Each row was made from one small tree. The marks that hang from a mark follow it in brackets, in alphabetical order. Every link used is in the known rows. Write each row's tree.
Known rows
vamulos{duzan}: [ -3.5  -6.0  18.8   8.5   0.9   9.0   7.5  -7.7   5.3  -5.5  18.0 -11.8
  19.4   9.9 -16.2   5.2  -2.0 -10.8  -3.5   9.0 -15.2  19.6  -7.1]
ludimu{mudoded}: [ -0.2  -8.1  -7.8   1.2   8.9   7.8  -3.7  13.3   9.8  -0.8   7.4   6.5
  -8.8  -2.5  -3.5  -9.8 -33.4  -7.3 -14.9 -12.4  -3.9  -7.3 -39.4]
mudoded{nalazu rini{lipab{lalug}}}: [ 20.8  37.9  16.9 -19.0 -34.0 -29.7   5.2  34.2 -24.5  -8.8 -35.4  42.8
   9.1   0.6  18.3 -29.2 -18.0   3.8  21.3   0.0  -1.8 -19.2  -8.9]
ludimu{mudoded{rini{lipab}}}: [ 16.0  17.9   1.5 -14.7  -1.5  -9.2  -7.8  23.2   4.7 -16.9   8.3  25.1
  -9.9  -3.8   8.4 -35.6 -39.9   8.5  13.3 -30.6   4.6  -5.1 -39.3]
rini{lalug{mudoded{nalazu{ludimu}}} lipab}: [  6.5  66.4   1.9   1.1 -18.8 -24.7  31.6  28.3  15.4  -2.0  -5.7  18.1
   5.4   8.9  20.0 -37.4 -13.6  34.4  29.2  -8.7   3.3 -20.1 -32.3]
ludimu{mudoded{lalug{rini{lipab{duzan{vamulos}}}} nalazu}}: [  8.4  18.5  12.3 -18.6 -10.8  -9.8  -1.8  11.4   0.1  -6.6 -22.3  21.8
 -11.2   2.9   5.8 -36.6 -47.2   9.2   2.5  -5.3 -13.3 -10.9 -54.2]
mudoded{lalug{rini{lipab{duzan{vamulos}}}} ludimu nalazu}: [ 12.7  38.5  27.3 -23.1 -38.6 -33.5  -0.8  23.1 -26.1  -4.2 -64.5  21.2
   3.3   1.2  24.8 -25.6 -12.7  18.1  22.7  12.3 -26.1 -22.4 -55.2]
rini{lalug lipab{duzan{vamulos}} mudoded{nalazu{ludimu}}}: [ 14.5  65.6  18.9 -12.9 -35.5 -11.7  42.1   7.1  11.2  35.9 -12.2  31.8
  12.2  27.9  31.2 -28.3 -31.2  25.8  15.3  14.6   9.4 -17.0 -36.6]
nalazu{mudoded{ludimu rini}}: [ 12.8  -2.8   3.0 -15.6 -21.8 -16.0 -19.6  48.7  -8.9 -11.6 -28.1   7.9
  -5.7  -8.5   9.1 -11.1 -17.2  -2.9  -0.8 -32.6 -22.2 -19.2 -44.9]
lipab{duzan lalug}: [-12.5  -8.8   9.5 -14.0 -32.3  -7.1  22.8  10.5  -5.0  24.5   5.4  54.4
  54.3   6.9  -7.3 -16.5 -31.0 -16.7 -27.0  27.7  12.3  13.1  29.6]
rini{lipab mudoded{lalug ludimu nalazu}}: [ 24.3  56.4  14.1   9.1 -33.0 -24.9  14.8  27.0 -26.8 -14.0 -32.9  22.1
 -22.9   7.9  45.5 -12.8 -29.4  19.8  29.7  -6.5  -7.6 -42.7 -72.5]
rini{lipab mudoded}: [  8.4  44.8   2.2  10.0  -8.8  -6.3  25.2   1.6   4.0  -0.5  22.3  13.2
 -14.8   8.2  28.0 -16.5 -25.2  28.2  25.5 -10.5  21.0 -10.7 -14.8]
nalazu{ludimu mudoded{rini{lalug}}}: [ 21.6  17.0   9.0 -22.8 -18.4 -11.7 -12.6  46.6  20.3  -6.2 -15.3  19.7
  11.4   7.2   2.4 -23.9 -12.6   2.2  -8.1 -46.6 -18.2 -14.1 -52.7]
ludimu{mudoded{nalazu rini{lalug{lipab{duzan{vamulos}}}}}}: [ 16.6  23.1   7.7 -29.1 -13.0  -8.1  -2.2  21.3  -1.6   9.8 -22.4  27.6
 -14.3  -2.1  13.9 -42.4 -42.7   7.6   1.1  -7.6 -12.9 -12.1 -43.3]
ludimu{mudoded{lalug{lipab{duzan{vamulos}}} nalazu rini}}: [ 25.7  19.8  13.6 -27.3 -20.8  -4.9 -21.2  15.7 -20.9 -15.3 -25.8  31.3
 -28.2  -9.3  17.8 -48.1 -50.0   6.4   6.8 -17.6 -19.9 -17.1 -55.7]
rini{lalug lipab mudoded}: [ 13.4  61.8   3.3   8.4  -1.5 -23.3  37.8  -0.9  23.7   4.4  19.8  27.9
  -8.4  24.9  31.1 -26.4 -27.5  37.0  32.4 -19.4  22.7  -4.6 -21.7]
nalazu{ludimu{mudoded{lalug{lipab}}}}: [ 16.6  22.2   8.2  -9.1  -9.6  12.3 -14.9  21.4   5.6  -9.3  -0.2  21.8
  -0.2  -4.9   6.6 -32.7 -25.2   6.7 -10.0 -27.2 -15.1 -16.6 -75.0]
nalazu{ludimu mudoded}: [  4.4  -3.1   4.3  -8.7 -15.8  16.5 -10.7  38.7  15.4   4.6  -6.0  -0.9
  11.1   0.2 -10.4  -6.8  -9.2  -6.7 -24.5 -26.7 -17.7 -17.1 -50.1]
lalug{lipab}: [ -0.4  22.8   4.7 -10.0   0.3  12.8  -1.6  -1.4  -4.1   2.5  13.9   5.1
 -13.6 -16.0   7.5 -32.8  -0.1  27.5  12.0  -7.6   2.2   2.5   0.1]
lipab{duzan{vamulos} lalug{mudoded{nalazu}} rini}: [-19.3  22.1  -3.0  -6.5 -53.6 -23.0  28.0   1.5 -24.8  27.9 -11.3  48.1
  48.7  -2.0   2.3 -22.4 -59.5  -7.3 -22.3  71.6  -1.8   5.5  39.6]
nalazu{ludimu mudoded{rini{lipab{duzan}}}}: [ 16.7  16.9  19.3 -33.0 -34.5   1.2  -9.0  51.5   9.2  -4.9   0.2  25.2
  22.0  -0.4  -2.5 -37.1 -21.9   5.0  -3.6 -36.8  -4.3  -8.5 -43.9]
ludimu{mudoded{lalug{lipab{duzan} rini} nalazu}}: [  7.2  19.8  12.9 -22.7  -4.6  -4.7  -2.5  29.4  -2.8 -13.9 -13.7  24.2
 -18.9 -11.5   7.5 -47.0 -43.1  14.9  -8.8 -15.5 -17.3 -14.1 -60.1]
mudoded{ludimu}: [  0.8   4.0   2.8  -1.0 -16.4  -9.8  -2.9  21.7 -14.8   6.8 -27.6   2.4
   8.3  -5.3  12.8   6.7   3.2  -2.7   0.6   8.5 -14.1 -15.5 -32.7]
rini{lipab{duzan}}: [ -3.3  16.2  16.8 -18.5 -17.0   2.1  18.3   5.2   2.3   7.3  21.9  22.6
  22.7   5.1  -4.6 -30.1 -17.2  13.0  14.2   6.6  23.2  13.8   7.3]
lipab{lalug}: [ -4.8   2.0  -0.5   3.1 -16.4 -11.1  11.5   4.4  -3.7  11.5  -5.1  39.9
  30.5   5.6   0.5  -7.1 -18.6  -9.3 -12.6  12.4   3.3   1.2  16.2]

Write each row's tree
[ -7.1  15.6  -3.3 -12.3 -50.5 -22.7  17.6  -0.7 -13.7  19.3  -2.6  50.3
  35.9  -2.5  16.3 -33.6 -44.3   4.0  -2.2  26.7   5.6   7.3  47.8] => lipab{duzan{vamulos} lalug{mudoded{rini}}}
[ -1.6  35.0 -11.6   9.8 -10.6 -33.3  20.4  21.7  10.1  -1.3 -11.5   9.8
   2.3   2.5  23.6 -13.8 -10.0  21.0  13.5  -6.4  -7.8 -13.6 -21.9] => rini{lalug{mudoded{ludimu}}}
[  8.6  20.4  21.1 -30.6 -21.1   4.7 -12.4  39.3  15.6 -12.5  -0.2  21.7
   8.6  -7.0  -1.6 -48.6 -20.4  22.3 -12.8 -42.2 -19.1  -5.6 -56.1] => nalazu{ludimu mudoded{lalug{lipab{duzan} rini}}}
[-17.4   5.5  10.5 -24.8 -31.0 -16.1  21.3 -11.6   4.8  38.2  -7.5  46.9
  51.3   5.8  -0.8 -27.0 -27.3   4.9 -15.5  35.5   5.7  24.2  46.3] => lipab{duzan{vamulos} lalug{rini}}
[ 13.6  19.4  13.1 -28.3 -32.1 -22.1  -4.2  32.4   4.8   6.3 -22.6  26.8
   9.5   7.3  10.3 -35.5 -30.8  13.4  18.7 -25.2  -8.8  -3.8 -36.6] => nalazu{mudoded{ludimu rini{lalug lipab{duzan{vamulos}}}}}
[ 24.0  36.0  17.3 -21.6 -23.1 -22.8  -2.3  31.7 -22.2 -15.8 -31.9  17.7
 -10.3  -2.8  17.7 -25.0  -6.1  10.2  29.2  -7.6  -3.5 -20.2 -19.5] => mudoded{nalazu rini{lipab}}
[ 12.9  59.9  13.0 -13.8 -26.6  -2.1  31.3   9.3   4.8  36.0 -14.0  23.7
  -6.4  10.6  36.4 -30.8 -22.1  29.1   0.0  10.1  -5.4 -21.5 -37.0] => rini{lalug{lipab{duzan{vamulos}}} mudoded{nalazu{ludimu}}}
[ 42.8  49.5  27.8 -29.0 -33.8 -17.4 -26.5  34.7 -32.7 -33.2 -46.1  31.5
 -18.4 -11.3  30.5 -43.7  -5.0  16.5  20.6 -28.6 -29.1 -31.9 -61.7] => mudoded{lalug{lipab} nalazu{ludimu} rini}
[  8.1  44.5  -8.5   0.0 -19.8 -27.8   7.7  22.3  -6.1 -28.6  12.3  11.3
 -13.7 -14.3  26.4 -36.5 -19.1  33.3  36.6 -21.9   7.1  -9.7   6.8] => lalug{mudoded{rini{lipab}}}
[ 20.6  73.6  12.0   1.8 -18.8 -19.8  38.7  25.0  14.2  12.4 -12.0  25.3
  -2.6  23.8  34.8 -21.7 -19.9  28.5  19.9  -8.7   5.4 -29.9 -56.1] => rini{lalug lipab mudoded{nalazu{ludimu}}}
[ 28.4  52.3  30.8 -39.9 -38.5 -28.2  12.5  46.9  -4.1   2.6 -33.3  41.7
  25.7  12.0  17.3 -39.7  -8.3  10.9  16.3  -6.0  -3.8 -16.8 -40.3] => mudoded{nalazu{ludimu} rini{lalug lipab{duzan}}}
[  3.8  49.5   6.4 -24.7 -49.1 -20.4  10.4  58.7 -38.2  -5.7 -22.8  18.4
 -11.5 -36.7  39.9 -51.4 -19.6  33.0  15.4   6.5 -16.0 -31.1 -21.5] => lalug{lipab{duzan} mudoded{ludimu nalazu rini}}
[ 10.0  19.6  21.8 -25.9 -24.1  -4.3  -7.0  40.2  19.6 -14.8  -1.9  24.5
  20.4   4.5  -6.0 -39.6 -24.4  14.4  -7.7 -40.3 -12.3  -5.6 -57.7] => nalazu{ludimu mudoded{lalug{rini{lipab{duzan}}}}}
[  3.3  49.1   6.3  -4.4 -17.1  -6.4  10.0  18.6 -25.1   5.4  -6.2  13.5
 -14.0 -16.8  26.4 -24.4 -23.1  25.4   3.6  20.6  -8.6 -16.5 -29.4] => lalug{lipab{rini{mudoded{ludimu nalazu}}}}
[ 27.4  18.3  14.4 -16.1 -28.5 -26.1 -24.7  41.8 -12.7 -36.4 -26.0  26.9
 -10.8  -0.6  14.6 -32.8 -30.8  10.1  25.0 -51.3 -17.7 -18.0 -63.9] => nalazu{mudoded{lalug ludimu rini{lipab}}}
[  3.4  38.4  14.0 -15.6 -28.2 -23.2  36.4  23.8  -0.9  19.7  -2.6  36.8
  33.4  17.3  11.2 -11.4 -40.2  -2.3 -26.3  37.8   1.1  -3.7 -23.6] => lipab{duzan rini{lalug mudoded{nalazu{ludimu}}}}
[  8.1  43.5  -0.6   5.5  -6.0 -31.4  25.7   8.8  -1.4   2.6  -9.7  20.1
  -0.5  14.9  17.9  -0.7 -32.8   6.3  -5.6  22.3  -3.3 -10.3 -21.3] => lipab{rini{lalug mudoded{nalazu}}}
[  5.6  40.7  -3.9   7.3   0.8 -30.1  23.9  -3.8   8.5   0.2  11.2  23.7
   5.2  15.8  15.8  -5.7 -34.3  12.8  -1.7  12.4   6.0   4.8  -8.7] => lipab{rini{lalug mudoded}}
[ 17.3  33.1  11.7 -16.8 -23.7 -28.3   1.9  15.1  -8.7 -12.8  -2.8  48.9
  18.3   2.3  15.1 -35.9 -20.0  13.4  27.9 -15.3  12.6   3.5  10.0] => mudoded{rini{lipab{lalug}}}
[ 14.3  45.1  30.6 -34.3 -32.0  -5.8  -5.8  14.9 -14.0   0.6 -38.9  21.6
   0.9  -8.1  17.4 -46.7  -6.2  28.1   4.4   2.6 -26.1 -14.3 -42.3] => mudoded{lalug{lipab{duzan{vamulos}} rini} nalazu{ludimu}}
[ 23.2  12.2  19.3 -24.8 -36.3 -24.4 -19.0  44.7 -13.6 -29.2 -21.1  34.2
   0.5   0.1  11.1 -37.3 -37.0   6.4  17.5 -43.1 -12.8 -11.9 -56.4] => nalazu{mudoded{lalug ludimu rini{lipab{duzan}}}}
